Each row was made from one walk, in order. Every step used is in the known rows, and no mark comes twice. Write each row's walk.
In the rows, 128 means zero.
Known rows
Z/P/Y/S/X: [ 95 122 170 143 190 244 116 114 123 147 175 130 116 143 100 148 145 156
 109]
D/X: [122 129 139 134 115 143 136 145 159 128 146 138 123 130 136 121 129 144
 170]
Y/S/X/P/C/D: [147 125 156 133 158 100 149 148 108 148 207 109 109 130 109 121 176 158
 126]
Z/P/C: [160 125 139 123 116  60  96 124 113 133 112 143 123 111  98 128 124 133
 104]
U/D/X/P: [121 120 121 197 116  73 142 166 170 131 173 148 117 110 135 122 156 115
 181]
Y/S/X: [123 129 160 111 162 185 150 121 142 143 186 113 112 157 132 127 159 149
 120]
Y/S/X/P/C: [143 124 153 139 148 124 161 118 141 157 200 120 112 140 109 127 163 152
  98]
U/D/X/P/Y: [ 93 114 124 201 136 136 140 158 164 138 165 148 122 103 126 150 164 122
 167]
Z/P/Y: [100 122 137 159 157 184  93 120 108 134 115 145 133 115  96 149 113 135
 110]
Z/P/Y/S/C/D: [ 99 126 179 148 186 193  87 146  89 141 167 120 106 110 105 149 167 170
 126]
S/C/D/X/P/Z: [106 121 108 194 112 116 130 182 149 150 178 128 108  76 131 126 143 168
 205]
C/S/X/P/Z: [107 119  98 174 140 153 143 147 104 143 191 145 127 112 124 121 133 150
 169]
C/S: [126 129 142 123 137 131 120 145  80 113 156 144 131 134 133 118 140 138
 153]
J/S/X/P: [118 134 130 183 149 154 158 134 125 117 209 140 128 156 112 133 121 142
 139]
D/X/P: [113 127 125 192 119 140 145 148 163 138 173 145 131 122 120 117 116 142
 163]
S/C/D/X/P: [114 124 143 195 127 105 133 186 122 141 188 129 125 116 127 119 147 168
 192]
X/P/Y/S/C/D: [ 90 125 163 179 183 199 130 148 102 150 196 111 115 110 111 149 175 166
 126]
U/D: [135 122 122 133 124  64 125 145 137 122 128 131 115 116 143 134 167 103
 144]
S/C/D: [129 126 146 129 137  93 116 165  91 132 144 113 121 122 136 131 158 153
 159]
C/S/X/P: [113 123 135 173 154 141 144 151  77 132 202 146 144 153 121 116 137 148
 164]

Which walk is each row?
[108 124  91 185 115 126 130 172 151 139 171 133 111  73 123 116 128 148
 201]
C/D/X/P/Z
[ 99 126 159 118 171 238 133 107 139 137 156 119 111 124 120 152 159 146
  98]
P/Y/S
[156 125 148  98 106  54 124 168 122 126 146 127 111 111 128 121 161 153
 175]
P/C/D/X
[111 130 171 182 149 150 140 172 142 144 223 120 104 120 129 114 168 174
 179]
Y/S/C/D/X/P
[ 87 123 163 185 171 226 143 117 137 160 188 121 117 120 111 155 161 164
 102]
X/P/Y/S/C
[ 94 125 186 129 166 212 128 163 132 143 191 114  99 119 134 148 189 185
 171]
P/Y/S/C/D/X
[ 98 128 162 144 177 230 100 109 127 136 150 135 114 117  97 146 139 143
  94]
Z/P/Y/S
[126 131 172 125 147 165 137 124 141 144 170 113 105 135 137 133 165 158
 115]
Y/S/C
[ 98 125 181 156 175 220 101 115 124 149 158 131 110 120 106 153 151 163
  97]
Z/P/Y/S/C
[ 87 126 145 175 175 234 143 108 142 147 182 126 120 118 102 145 144 141
  92]
X/P/Y/S
[ 98 125 178 122 179 199 120 146 100 143 170 104 106 117 126 154 189 167
 128]
P/Y/S/C/D
[ 96 122 165 114 183 249 148 118 135 150 178 114 114 150 123 153 166 156
 109]
P/Y/S/X
[ 91 120 150 188 159 182 146 146 181 142 199 139 102 107 126 145 186 131
 149]
U/D/X/P/Y/S
[147 119 129 147 136  53 141 161  89 145 174 120 127 128 107 125 155 147
 144]
S/X/P/C/D
[ 86 118 149 199 147 169 131 177 116 147 180 129 128 108 119 147 154 173
 183]
S/C/D/X/P/Y
[ 86 121 133 190 151 175 129 169 120 135 172 135 131 105 109 138 140 153
 179]
C/D/X/P/Y
[150 123 136 150 124  68 130 141  81 129 169 151 134 116 109 119 143 141
 129]
X/P/C/S
[ 83 126 156 183 161 247 150 127 172 146 199 136 114 120 110 139 147 155
 132]
D/X/P/Y/S
[115 136 152 192 132 120 138 184 123 111 220 139 114 128 125 128 144 170
 198]
J/S/C/D/X/P
[123 129 139 128 125 116 122 175 124 121 156 126 119 121 135 117 144 147
 195]
C/D/X
[145 119 126 153 125  78 155 132 123 153 166 130 133 136 109 131 139 141
 118]
S/X/P/C
